Known rows, with every step that occurs
m h s g: [-30.2  13.1 -24.3   6.4  51.7  12.0  11.0 -62.7 -18.8   9.1 -41.5 -28.7
  24.4   0.1  29.9  59.7 -71.4 -56.2  19.7  45.3  -1.1]
k x h: [  7.3  39.5  14.7 -51.1  -5.3  28.9  22.3 -13.4  15.7 -43.3 -56.1   8.6
  21.0 -38.5 -31.8 -13.1  16.7 -12.9   3.9  23.5   1.0]
g x: [-14.8 -15.0  26.0   0.8 -20.8  29.7   9.6   3.9   3.1   6.7   3.1 -22.9
  -6.1 -39.9   8.7  16.3  12.5  11.5 -11.6 -16.2  -8.3]
g x k s: [-11.6   7.5  39.8 -30.6 -34.3  49.5   5.0   9.8  32.0  18.6 -36.5 -18.8
  12.4 -30.6  11.6 -12.9  -1.3 -12.5 -11.1 -17.9  -6.1]
h x: [-23.6 -23.7   8.5 -23.1   2.6 -14.5   5.2  -8.4  28.5  -3.2  10.4 -16.8
  30.3 -31.2   4.5  26.2   4.3  -9.3   0.5  -6.0 -28.7]
g x h m s k: [  7.0  43.9  -7.1  -9.2  -7.4  35.6  54.8 -75.8   3.4  24.1 -38.3 -34.7
   1.9 -37.2  37.1  76.7   3.0 -40.6   2.4  28.7 -41.2]
g x k: [ -6.2  16.1  36.5 -30.9 -23.7  43.8  18.3  16.7  16.9  10.0  -9.2 -47.4
   4.0 -36.6   8.7  28.5  27.1   1.1 -14.3 -52.7   1.6]
x k s h m: [ -0.4  17.3  23.6 -18.1  12.1  30.0   8.2 -38.6  13.8  17.0 -39.1   4.5
  27.4 -19.4  -5.7   5.2 -36.8 -72.1  35.9  42.3 -34.7]
g x h: [ -8.7  30.3  21.4 -29.6 -19.0  45.0  30.2  -6.1   1.8 -13.7 -25.3 -21.0
   2.4 -23.0 -12.5   7.8  26.2   9.3 -22.3 -14.4  -3.1]
s h: [ -3.8  -0.6   4.4  10.9  13.3  20.1 -10.1 -27.1 -11.5 -14.9  -0.6  14.6
 -10.1 -19.6 -20.4  16.1 -16.9 -27.0  26.2   8.3 -16.6]
x h: [  2.2  47.5  -7.8 -28.3   4.6  15.0  24.7  -9.5   0.8 -20.8 -38.1   4.6
  11.0   9.7  -9.6  -5.7  16.8  -2.8  -7.4  -1.2   6.2]
h x k: [-15.4   8.7  18.7 -53.3  -3.4  -7.2  17.5   2.3  37.1   3.0  -5.6 -37.2
  42.8 -38.4   6.9  40.3  17.7 -19.6  -0.3 -41.8 -18.3]
g x h s k: [ 18.8  25.7  10.2  -8.7 -15.6  52.2  39.7 -44.4  24.4   5.5 -56.2 -34.4
  -8.4 -41.4  -1.8  40.4 -24.1 -10.3 -15.8   0.0 -34.2]
m h x: [-53.7  -8.0  19.8 -18.8  23.5 -20.2   8.8 -33.0   5.0 -16.1 -15.1 -22.4
  34.6 -14.5  43.5  45.3 -29.8 -37.1  15.1   7.8 -24.3]
m s g: [ -5.9  18.5 -50.4   1.6  31.3  -1.4  -8.6 -50.0 -26.6  28.5  -1.4   3.2
  12.0  -6.9  18.2  62.2  -8.3 -34.3  20.9  28.3  13.9]
m h s: [-29.4  15.5   1.4  11.6  22.8   2.6  -7.2 -43.5  -4.6   4.4 -47.6 -20.6
  -0.9   8.3  40.3  19.8 -58.7 -36.2   7.6  33.9  -3.1]
g x h s: [ -7.7  26.6  15.6 -25.5 -22.8  54.1  20.1 -29.0  19.2  -4.4 -56.8 -37.5
  -0.3 -33.9  -4.7  11.8  -5.5   4.3 -20.8  11.0 -11.2]
x h s g: [ 11.2  45.8 -34.8 -23.7  25.4  27.6  30.5 -42.4  -2.7   6.4 -56.1 -18.2
  31.8  -3.8 -19.6  31.3 -24.7 -31.2   5.7  38.5  10.2]
s k x: [ 21.4   3.2  16.4  -9.4  -4.8  15.3  21.6 -28.0  31.2 -22.2 -30.8   0.9
   4.4 -58.6 -12.8  19.0 -19.3 -25.5  16.5   7.1 -35.5]

Rows
[-19.1   4.5   4.8 -30.4  13.1  65.4  60.5 -40.1  -1.1  20.1 -46.9 -21.3
  53.8 -26.0  -0.7  15.6 -31.5 -42.8   6.6  52.8 -31.0]
k s g x h m
[-17.0  -0.4  24.1 -53.5 -18.0   0.6   2.2  -5.0  57.0   7.9 -39.9 -12.4
  49.5 -31.2   9.5   4.0 -14.6 -34.1  -2.5  -6.0 -22.6]
h x k s
[  8.0  43.4 -13.8 -25.0   0.9  26.1  11.1 -27.8  12.8  -0.8 -59.4 -13.7
   3.8   2.0  -8.7  -4.9 -13.4 -10.2  -7.1  32.7   2.5]
x h s
[-12.2  13.4  45.3 -21.2 -17.6  65.0 -10.3 -23.2  15.6   6.4 -38.4   1.2
   0.3 -50.5 -10.1   6.1 -18.0 -40.2   5.8  -8.1 -22.6]
g x k s h
[ -8.2  27.1  -7.2 -30.3   9.8  54.1  44.0 -20.2 -13.1  -4.7 -22.6 -27.4
  24.4 -32.2 -21.5  48.0  11.4 -10.3  -2.9  -9.6  -0.3]
s g x h
[-15.0 -23.9  -5.7  -0.1  10.3  53.1  11.9 -33.5   1.8  25.6 -12.2 -44.9
  12.7 -53.1  -4.4  48.3 -33.1 -14.2  -2.1  18.9 -11.5]
h s g x
[  1.2  34.1   0.1 -20.3  12.3   8.3  44.2 -19.2  -2.3  -0.2 -32.2 -14.3
  26.0   6.0  -0.4   2.9   7.9 -26.7   4.0  35.6 -14.2]
x h m
[ 23.5  34.5  12.9 -35.6  10.8  31.8  71.8 -48.3  27.3 -20.2 -61.1  -6.1
  36.3 -52.1 -18.6  24.2 -11.6 -49.7  23.2  41.0 -52.9]
s k x h m
[  4.1  35.8 -16.4 -52.1  24.0  46.4  27.2 -53.9  17.3 -18.2 -81.7 -13.3
  43.4 -58.8 -35.0  25.1 -21.8 -33.4  14.0  58.8  -6.3]
k x h s g
[-11.4   9.7  29.6 -38.9  11.7  13.6   1.4 -25.5  29.0  -9.1 -10.3 -24.2
  34.6 -53.9 -11.2  58.9   3.8 -45.5  23.0 -28.2 -34.3]
s h x k
[ -6.0  11.6  12.3 -27.8   6.6  46.8  29.9  -1.2   0.3  23.3  -5.8 -47.8
  25.9 -45.8  -4.0  64.7  18.7 -21.2   1.9 -42.4   3.3]
s g x k
[  8.4  21.2  -9.4 -29.3  15.8  30.1  15.7 -13.5   6.1  25.9 -36.5   0.2
  40.0   2.4  -7.5   7.7 -27.6 -47.3  12.9  -2.6   8.8]
x k s g
[-10.9  10.4 -19.8   6.4  11.2  -8.1   4.6 -49.2  -3.9  37.7  -5.2  -6.6
  10.1  -3.4  43.6  40.8  -2.4 -34.8  14.4  56.2 -12.8]
h m s
[  7.7  20.8  16.6 -29.4 -15.3  14.9  -6.4   3.0  26.5  13.8 -41.7   5.8
  14.8   3.0   7.3 -24.2 -15.5 -23.6  -5.0  -2.3   7.0]
x k s
[-13.9 -20.3  17.9   7.2  16.6  24.6  -1.7 -49.8  -0.8   8.0 -26.6  28.4
  19.9 -14.5  -8.6 -12.2 -52.8 -61.6  32.4  75.5 -48.7]
k s h m
[ -9.3  25.5 -20.3  10.9  13.8   9.0 -33.7 -63.9 -22.5   6.7 -13.6  27.6
 -15.8 -15.9   7.4  47.3  -3.1 -38.7  30.5  33.0  -1.0]
m s h
[ -5.5  -8.1 -17.5  -4.4  15.6  16.2   6.2 -31.2  -3.5  19.4 -21.3  17.6
  29.9  -0.4  -8.1  -4.7 -44.3 -29.0  11.2  33.3  -8.5]
k s g
[  5.3  35.9   6.7 -46.0  -8.2  38.1  13.6 -35.0  31.2 -30.1 -86.0  -7.2
  22.4 -46.9 -27.6 -17.0 -11.6 -14.4  -3.0  52.9  -8.8]
k x h s
[ -3.9  54.1 -26.0 -18.9   9.0   1.1  26.0 -54.0  -8.8  17.0 -42.2  -3.3
  13.5   5.5  28.2  34.1  19.1 -37.1   4.9  62.8  -3.4]
x h m s
[ 32.2  -0.4 -13.4  23.2   2.2  13.0   9.7 -41.9  28.9  16.1 -27.4 -14.0
  -7.3 -15.5  12.4  25.3 -49.0 -20.6   8.5  15.6 -34.4]
h s k
